What can hang from each mark
ranu: bafibif kogab
kabig: nuvo takap
kimokol: nuvo
takap: kabig kimokol kogab
bafibif: duris ranu
kogab: ranu takap
duris: bafibif moduruk rirog
moduruk: duris
rirog: duris
nuvo: kabig kimokol

Each row was made from one small tree. Brackets hold a mark, then the marks that hang from it, in alphabetical order. Every link used is in the known rows. Write each row's tree.
In the rows, zero is written as 128.
Known rows
(kimokol (nuvo (kabig (takap (kogab ranu))))): [ 60 152 117 153  78 165 163 156 151 152 171  86 173 150 126 140 107 116
 111  79 152 107  70 144  97 166  96 111 117 117 162]
(ranu (bafibif (duris moduruk)) (kogab (takap kimokol))): [101 109 102 148  98 131  53 115  98 149  85 142 130 134 134 134  97 149
 133 137 143 114 111 149 151 116 136 148  85 150 143]
(duris moduruk): [118  83  76 125 102 112 109  98 116 128  98 139 106 140 132 175 134 132
 145 134 148 107  87 135 123 126 157 170 121 143 161]
(nuvo (kabig (takap (kogab (ranu (bafibif duris))))) kimokol): [ 53 152 116 156  88 139 131 150 125 176 151  85 183 141 144 122  95 118
 154  97 163  93  87 153 109 167 123 103  30  91 163]
(kimokol nuvo): [ 98 102  89 135  88 141 139 113 144 132 139 106 101 146 122 167 132 129
 111 102 136 119  94 136 135 145 152 142 158 133 157]
(kogab ranu (takap kimokol)): [104  97  91 135  93 145  74 132 145 129 114 115 121 135 121 147 117 148
 107 119 120 109 110 140 135 146  95 145 131 165 137]
(kogab (ranu bafibif)): [117  87  86 103  86 119  92 108 137 139  77  96  98 133 144 164 165 125
 138 162 135 150 111 141 118 148 162 140  46 145 140]
(rirog (duris (bafibif (ranu (kogab (takap kimokol)))) moduruk)): [137 113  94 160 115 100  67 119  83 142 106 177 137 149 123 157 104 155
 113 140 140 140  95 153 137 104 107 170  98 186 120]
(moduruk duris): [125  84  65 129 101 110  91 106 120 130  95 131  97 138 124 176 146 145
 134 132 137 105  95 132 131 134 148 167 115 149 162]
(kimokol (nuvo (kabig takap))): [ 48 141  98 162  92 161 164 132 130 140 191  88 147 154 113 138 108 124
 124  52 145  86  92 150 138 158 125 118 158 108 167]
(takap (kimokol nuvo)): [ 81 126  96 153  85 150 138 128 142 135 168 101 111 147 120 156 110 140
  98  84 138 112  98 147 147 139 139 143 195 141 155]
(nuvo kabig): [ 97 100  83 135  96 128 138 111 135 130 141 103 113 149 122 159 130 129
 133 100 133  98  98 137 134 150 146 139 138 135 158]
(takap kabig (kimokol nuvo) (kogab (ranu bafibif))): [ 78 156 132 147  69 165 126 162 158 160 189  78 148 147 152 149 104 125
  90 107 154 121 100 157 116 144 132 125 146 143 149]
(moduruk (duris (bafibif (ranu kogab)) rirog)): [144 136  78 139 110  79  50 107  81 142  63 170 102 143 119 172 155 159
 127 161 146 141  95 135 120 109 144 174  45 206 129]
(kogab (ranu bafibif) (takap kabig kimokol)): [ 89 118 107 136  90 158  63 143 139 141 152  93 132 138 141 139 110 145
 108 114 128  99 136 156 145 140 117 132 120 158 136]
(kabig nuvo (takap kimokol (kogab (ranu (bafibif duris))))): [ 58 159 113 170  78 147 110 159 121 171 131  94 169 142 151 130  96 130
 128 107 159  97  89 160 124 135 128 126  66 100 161]
(kabig nuvo (takap kimokol (kogab ranu))): [ 65 156 106 179  76 153 135 166 140 148 136  96 167 145 131 133  98 128
 101  86 139  99  75 154 110 145  91 130 129 123 158]
(duris (bafibif (ranu (kogab (takap kimokol)))) moduruk rirog): [126 146 100 157 114 105  36 121  75 139 100 184 130 145 116 149 104 160
 121 136 144 113 100 145 135  96 112 170  97 212 123]
(moduruk (duris (bafibif ranu) rirog)): [143 125  69 129 115  76  43 105  79 145 106 173 101 145 129 185 151 158
 147 154 159 104 101 133 126 104 162 188  68 185 145]
(bafibif (duris moduruk rirog) (ranu (kogab takap))): [129 105  90 138 116 104  46 100  88 143  63 179 119 139 124 155 115 169
 147 149 151 118 100 130 142 103 135 156  54 177 135]
(takap kogab): [136  77  91 139  90 119 118 119 145 133  89 123 111 148 141 176 141 122
 115 136 133 118  67 122 105 146 142 148 134 139 155]
(rirog (duris (bafibif (ranu kogab)) moduruk)): [146 101  83 137 112  78 100  96  83 142  73 168 116 148 133 181 140 143
 130 167 151 167  82 146 114 108 148 176  52 177 126]
(moduruk (duris bafibif rirog)): [126 112  64 125 107  84  61 104  80 142 106 176 103 136 125 181 143 159
 148 141 168  91  92 129 115 113 150 208  93 179 167]
(kogab (ranu (bafibif duris)) (takap (kabig nuvo) kimokol)): [ 55 150 111 155  85 164  83 152 129 159 174  97 151 139 141 128  81 148
 121  92 145  76 143 163 164 124 123 136 109 126 153]
(kogab (ranu (bafibif (duris moduruk rirog))) takap): [105  91  87 100 105 108  33 101  94 158  90 164 126 124 145 155 120 161
 182 164 179  98 116 135 124 111 151 178  24 157 158]

Which tree is each row?
[ 60 161 122 158  75 144 145 158 140 175 169  85 165 143 151 139  87 118
 130 100 164  96 105 157 123 142 142 122  70 104 167] | (takap (kabig (nuvo kimokol)) (kogab (ranu (bafibif duris))))
[ 82 164 116 191  96 157 127 151 138 135 152  97 142 156 105 127  86 129
  90  60 104 109 120 158 164 138  98  89 132 149 129] | (bafibif (ranu (kogab (takap (kabig (nuvo kimokol))))))
[ 64 153 117 178  83 161 124 146 135 143 149  91 139 148 117 117  90 119
 102  66 115 106 124 162 157 145 112 100 113 138 144] | (ranu bafibif (kogab (takap (kabig (nuvo kimokol)))))
[ 52 141  91 173 101 145 158 133 119 139 174  87 152 148 110 128  98 126
 137  49 137  74  92 153 136 168 115 112 132 109 164] | (nuvo (kabig takap) kimokol)
[104 104 101 132  86 131  98 134 133 151  76  96 141 139 154 152 148 116
 130 148 141 128  77 140  91 158 135 123  43 124 147] | (kabig (takap (kogab (ranu bafibif))))
[ 92 111  92 122  97 124  36 121 107 157 117 138 122 127 140 141 113 173
 148 137 163 100 126 141 141 123 133 160  64 156 146] | (kogab (ranu (bafibif (duris rirog))) (takap kimokol))
[ 86 126 109 166  84 166 111 136 145 129 129 113 120 145 102 131 100 144
  75  84 112 130 100 144 150 146  93 124 177 165 135] | (ranu (kogab (takap (kimokol nuvo))))
[ 72 145 118 176  84 183 119 151 148 132 174 103 136 148 108 128  84 149
  64  62 116 104 114 152 154 141  86 119 207 169 139] | (ranu (kogab (takap kabig (kimokol nuvo))))
[122 115  86 136 110  93  77  93  86 147  60 164 108 140 131 164 130 169
 153 155 164 133  93 136 132 102 165 163  50 173 138] | (bafibif (duris moduruk rirog) (ranu kogab))
[152  92  86 140 117  90  71 103  85 140  76 183 127 148 125 170 127 144
 127 159 138 148  91 141 125 109 121 170  58 179 122] | (rirog (duris (bafibif (ranu (kogab takap))) moduruk))
[ 63 147 110 162  88 148 157 156 142 151 154  85 178 146 124 128  98 116
 127  75 143  95  69 148  96 176  86 105  94 117 160] | (nuvo (kabig (takap (kogab ranu))) kimokol)
[133 144  92 152 115 110  29 126  84 142 110 175 127 147 116 158 126 168
 110 131 139  99 116 137 135 106 109 165  82 212 128] | (moduruk (duris (bafibif (ranu (kogab (takap kabig)))) rirog))
[ 90 138 122 137  70 150 116 149 155 157 146  89 134 142 145 153 119 119
 100 128 151 144  86 149 112 147 136 127 116 140 147] | (takap (kimokol nuvo) (kogab (ranu bafibif)))
[117 106 111 123  81 135 105 137 150 150 114  93 132 142 162 165 142 120
 116 149 143 124  96 141  98 146 146 134  78 145 145] | (takap kabig (kogab (ranu bafibif)))
[ 56 153 125 164  84 169 109 138 127 156 172  99 141 146 117 116  79 139
 109  78 139 111 121 156 168 144 120 106 123 132 145] | (ranu (bafibif duris) (kogab (takap (kimokol (nuvo kabig)))))
[ 66 142 107 180  93 144 161 149 132 147 169  96 172 153 122 131  92 113
 125  57 140  73  67 145 113 169 103 108 134 105 170] | (nuvo (kabig (takap kogab)) kimokol)
[ 84 117  93 163  93 158 117 137 139 129 169 115 131 151 120 150  99 133
 108  71 123  66 120 144 154 130 115 139 175 134 159] | (kogab (takap (kabig nuvo)))
[ 65 151  95 177  84 156 144 145 135 135 193  94 129 152 126 147  92 143
  97  59 136  73 114 160 155 123 133 147 208 136 162] | (takap (kabig nuvo) kimokol)
[ 90 126 109 152  82 140  93 149 132 154 104  92 151 139 153 140 126 126
 115 127 140 121  82 152 103 151 121 124  78 131 145] | (kabig (takap kimokol (kogab (ranu bafibif))))
[ 60 161 130 143  70 155 131 154 146 174 191  82 160 145 145 139  90 125
 123 107 171 112  96 154 125 147 139 123 100 114 160] | (takap (kimokol (nuvo kabig)) (kogab (ranu (bafibif duris))))
[111  77  91 107  97 127  51 112 129 150  77 118 114 130 144 153 135 141
 149 160 138 116 123 134 136 143 147 140  31 132 142] | (kogab (ranu (bafibif duris)) takap)
[ 76 142 106 184  92 150 140 153 127 144 171  98 168 155 130 135  93 128
 110  66 140  70  70 147 121 153 102 123 173 122 163] | (nuvo (kabig (takap kimokol kogab)))
[131 148  90 160 112 104  16 128  78 142  94 177 122 142 110 151 117 172
 108 136 136 114 107 141 143 103 103 168  90 216 124] | (moduruk (duris (bafibif (ranu (kogab (takap kimokol)))) rirog))
[ 79 127 112 132  80 162  80 139 147 145 155  95 124 138 127 140 111 133
 108 110 134 126 120 152 145 146 121 125 120 147 138] | (kogab (ranu bafibif) (takap (kimokol nuvo)))
[ 77 130 101 133  97 142  44 135 110 160 161 128 138 131 146 134  99 179
 136 115 167  78 139 150 147 119 129 159  92 160 148] | (kogab (ranu (bafibif (duris rirog))) (takap kabig kimokol))
[ 58 149 111 153  83 160 111 152 144 150 178  82 149 140 126 125  92 120
 123  78 132  91 133 162 146 148 114 112  98 129 152] | (kogab (ranu bafibif) (takap (kabig (nuvo kimokol))))
[119 110  73 123 109  85  83  96  76 140 110 182 112 139 132 178 130 147
 159 144 177  90  85 133 108 103 158 211 101 177 167] | (duris bafibif moduruk rirog)
[120 110 103 156 107 140  79 123 127 138  96 124 123 149 127 149 115 158
 103 121 114 110 123 138 157 131 125 116  96 157 121] | (bafibif duris (ranu (kogab (takap kabig))))
[ 69 152 117 158  82 150 118 157 132 158 150  78 171 146 145 128 110 120
 123  99 148 102  88 158 110 159 112 111  88 122 151] | (nuvo (kabig (takap kimokol (kogab (ranu bafibif)))))
[114 105  97 107  92  96  72 110 101 169  81 158 132 128 163 168 128 146
 174 181 196 118  81 132  89 113 168 182  19 145 167] | (takap (kogab (ranu (bafibif (duris moduruk rirog)))))
[ 57 140  91 174  97 150 135 137 115 136 175  91 149 150 118 131 100 142
 120  58 136  70  98 156 145 149 115 128 167 122 158] | (nuvo (kabig (takap kimokol)))
[ 62 149 125 169  85 175  96 143 129 155 167 102 138 144 129 123  81 150
  90  84 136 103 130 157 169 132 124 119 143 144 141] | (ranu (bafibif duris) (kogab (takap kabig (kimokol nuvo))))
